Each row was made from one path, in order. Every step used is in the known rows, and no mark comes twice. Write each row's path.
Known rows:
A-B-K-E-J: 42	-8	-18	15	11	-13	-12	-4	-12	10	20	10	-4	-9	9	4	-29	11	1	9	25	13	8	5
Q-A-M: -20	12	22	-9	-24	24	-15	57	-7	-8	-10	-10	-24	-2	1	-37	14	-12	20	7	-9	-11	-22	-2
Q-J-E-A-M: -37	22	-7	-16	-31	20	1	2	8	0	-1	-28	20	-5	-13	-1	12	-20	6	-14	-10	-40	-39	-7
D-E-K: -14	-2	-25	-8	30	7	-1	17	6	-3	1	-6	-3	12	9	29	25	13	15	25	6	-2	-18	5
D-E-J-Q-A-M: -30	-9	-7	-7	-13	22	35	45	-29	-9	-26	-17	21	-70	4	-20	-11	-8	19	29	-6	-55	11	-7
A-B-K-E: 29	-7	2	8	8	-11	-31	3	-5	10	29	14	-20	22	4	12	0	14	10	-3	17	33	-18	-5
K-B-F: -5	19	28	-14	0	1	-6	-21	6	-10	-24	40	-52	42	-2	-26	12	-14	6	-31	-8	30	-14	29
E-K-B-F: 2	19	17	-7	1	-5	-8	-8	0	-7	-22	26	-44	50	10	-13	-2	4	3	-24	8	38	-15	47
F-B-K-E-A-Q: 21	-20	31	15	-38	-21	4	-7	13	11	1	18	22	5	-23	2	-37	-12	-4	17	-8	32	19	24
F-B-K-E-A: 34	-13	21	12	-42	-8	9	-24	-5	-2	-10	18	-8	9	-12	14	-39	-11	4	12	5	34	2	28
A-Q-J-E-K: -30	1	-20	-11	13	-7	-13	12	38	18	23	-35	30	24	0	16	17	14	1	-6	-7	-16	10	-20
E-K-B: 0	22	16	-3	11	-2	-17	6	-10	-2	-9	7	-28	49	15	-6	9	14	0	-20	7	30	-10	39
Q-J: -15	7	-13	-3	16	9	-8	-12	10	-7	-3	-17	-16	6	11	-18	18	-22	-10	-8	-12	-3	-3	-10
E-J: 7	9	-15	-4	21	8	6	0	0	-6	-11	4	-12	-16	7	-13	0	-16	-13	10	-6	-13	16	0
J-E: -18	11	-6	-27	14	11	-14	3	24	0	11	4	-18	30	-10	28	41	6	16	-11	-12	-8	-12	-33
F-B-K-E-A-M: 23	-13	26	2	-62	0	0	0	-10	2	-5	13	-11	5	-14	0	-50	-23	22	18	4	26	-17	38
E-J-Q: -4	0	-8	-6	18	4	20	-7	-20	-10	-21	4	6	-39	8	-10	-4	-17	-32	2	-15	-21	32	-10
K-E: 5	-3	-1	-2	-8	-4	-3	12	10	-1	9	-1	-14	22	4	12	7	9	28	2	3	10	-6	-1
A-Q-J-E: -38	1	-10	-15	13	-2	-11	3	45	13	21	-23	23	15	-12	2	31	-4	4	-13	-23	-23	11	-39
Q-A: -9	12	17	0	-5	14	-7	33	-1	-12	-14	-4	-19	6	4	-23	25	0	1	0	-10	-2	-2	-12
D-E: -21	-1	-14	-15	32	12	1	6	14	-8	0	7	-12	3	-2	17	38	-5	17	19	-9	-8	-19	-13
K-E-D: 11	-25	1	2	-11	9	15	3	13	-6	14	-8	-5	-2	4	13	-7	10	42	12	-1	0	-5	7
E-J-Q-A: -6	4	6	5	-8	11	27	19	-29	-14	-34	-9	13	-50	10	-28	-9	-4	-23	5	-11	-30	38	-13
Q-J-E-A-B-F: -17	31	-13	-5	9	-5	0	-38	2	1	4	7	5	3	-12	5	31	-8	-32	-29	12	-21	-50	-15
F-B-K-E: 36	-29	13	1	-21	-7	-7	-17	8	3	6	21	-37	28	-1	16	-31	-6	28	17	4	48	16	12

Write each row's path:
-30	15	8	12	2	-6	3	-4	16	0	-8	-21	45	-18	-12	-32	12	-27	-42	-7	-24	-19	0	3
E-A-Q-J
-13	9	0	-12	12	0	7	-10	6	-6	-20	25	-31	38	7	9	7	11	26	-3	12	22	-24	44
D-E-K-B-F
49	-30	-5	6	-20	-9	13	-25	0	5	-2	17	-23	-4	4	8	-59	-8	21	28	12	29	41	20
F-B-K-E-J
-19	2	3	22	-26	-16	16	4	18	6	3	-30	56	-13	-9	-15	-11	-6	-9	-3	-9	-17	4	11
K-E-A-Q-J
11	21	4	11	-10	-21	1	-9	-14	-1	2	25	1	5	-7	-1	6	5	-16	-9	26	8	-51	18
K-E-A-B-F
-26	22	-12	-8	-10	9	11	-22	12	-6	-4	-23	21	0	-11	13	23	-8	-13	-21	-11	-29	-17	-16
Q-J-E-A
-9	-3	-32	-10	34	11	21	0	6	-7	-8	4	3	-30	3	9	11	-8	10	30	-2	-28	9	-3
D-E-J
39	-6	-3	26	-13	-7	-4	24	-22	7	8	-1	1	-20	11	-15	-33	25	8	11	30	5	15	3
Q-A-B-K-E-J
19	-2	8	15	10	2	-2	10	-45	-4	-13	5	8	-50	9	-27	-14	1	-42	-1	3	-7	27	-18
E-J-Q-A-B-K
18	5	6	-1	36	1	-44	-3	-8	3	18	23	-30	18	1	-5	23	-9	-25	-8	1	30	-22	-13
A-B-K
13	-23	16	24	-40	-20	11	-26	15	10	1	-8	33	-5	-14	-12	-48	-21	-9	10	-6	21	24	23
F-B-K-E-A-Q-J
15	21	14	9	18	-1	-27	-11	-21	-3	1	20	-1	-2	-10	-7	14	-13	-47	-12	1	18	-34	4
E-A-B-K
-18	-15	-17	-15	6	24	10	-24	30	-5	16	-26	0	-4	-2	15	17	-3	24	-6	-14	-29	-5	-26
Q-J-E-D
37	-37	15	17	-48	-6	36	-5	-30	-3	-23	4	-1	-38	7	-6	-68	3	9	22	7	10	63	8
F-B-K-E-J-Q-A
-16	11	-1	-7	25	0	1	6	-4	-2	-7	7	-14	36	11	18	20	22	24	2	11	14	-17	35
D-E-K-B
-33	18	14	-12	-4	-4	-2	14	28	8	6	1	42	8	-32	13	34	0	-16	-11	-25	-24	-7	-20
J-E-A-Q
-29	10	5	-13	-5	-14	-4	-14	36	14	1	-4	3	49	-3	-3	0	13	12	-35	0	9	4	18
A-Q-J-E-K-B-F
-28	-1	-2	2	21	-4	-12	5	29	5	8	-18	16	1	-1	-31	19	-23	-18	-4	-23	-7	13	-15
A-Q-J
-9	23	7	-19	6	-1	-15	4	7	6	4	4	-21	63	4	29	21	34	21	-28	9	15	-11	17
J-E-K-B
39	-38	2	6	-23	-11	26	-31	-21	1	-11	16	-7	-27	5	12	-64	-9	3	19	2	19	57	10
F-B-K-E-J-Q
-19	-10	-26	-9	31	8	35	-8	-15	-11	-18	2	19	-52	5	12	6	-8	-8	22	-10	-36	24	-15
D-E-J-Q
17	-13	22	18	-20	-9	-11	24	-35	1	7	-1	4	-10	7	-3	-9	26	-2	-9	12	16	4	-18
J-Q-A-B-K-E
18	-5	-20	3	-6	-4	17	6	4	1	-1	-5	0	-11	10	3	-23	6	20	14	10	-10	21	9
K-E-J
1	13	2	13	24	-5	8	21	-50	-5	-10	1	12	-50	14	-30	11	9	-46	2	11	-28	13	-19
E-J-Q-A-B
26	-3	15	20	-16	-5	-24	31	-14	4	17	2	-11	11	6	-6	-5	27	16	-2	21	24	-12	-7
Q-A-B-K-E
4	-12	-7	12	22	5	14	9	-40	-4	-10	3	21	-62	6	-6	-5	9	-18	18	9	-23	19	-20
D-E-J-Q-A-B-K
-2	37	7	7	32	-6	-18	0	-25	-4	5	16	4	-3	-6	-9	40	-6	-51	-7	9	-3	-48	2
E-A-B
35	-29	2	13	4	1	-15	-5	0	4	34	8	-11	0	4	11	-15	14	23	8	14	22	-17	3
A-B-K-E-D
-31	-21	-7	-13	11	10	5	-7	48	7	28	-29	30	-9	-14	3	17	-2	17	-3	-26	-33	12	-32
A-Q-J-E-D
25	-27	-6	7	-25	-1	21	-12	-14	-2	-13	-1	12	-33	7	7	-51	-1	7	2	-6	2	50	0
B-K-E-J-Q
-2	17	-9	2	7	1	-19	-31	-3	4	14	-8	18	2	-12	12	17	-4	-30	-26	4	-7	-31	-20
Q-J-E-A-B-K
-17	6	-31	-12	9	6	-8	-4	20	4	12	-33	0	27	11	28	18	14	8	-10	5	-11	-6	-16
Q-J-E-K
-10	10	-17	-21	11	5	-16	14	16	5	13	-8	-11	38	2	40	28	24	13	-4	4	-1	-12	-15
J-E-K
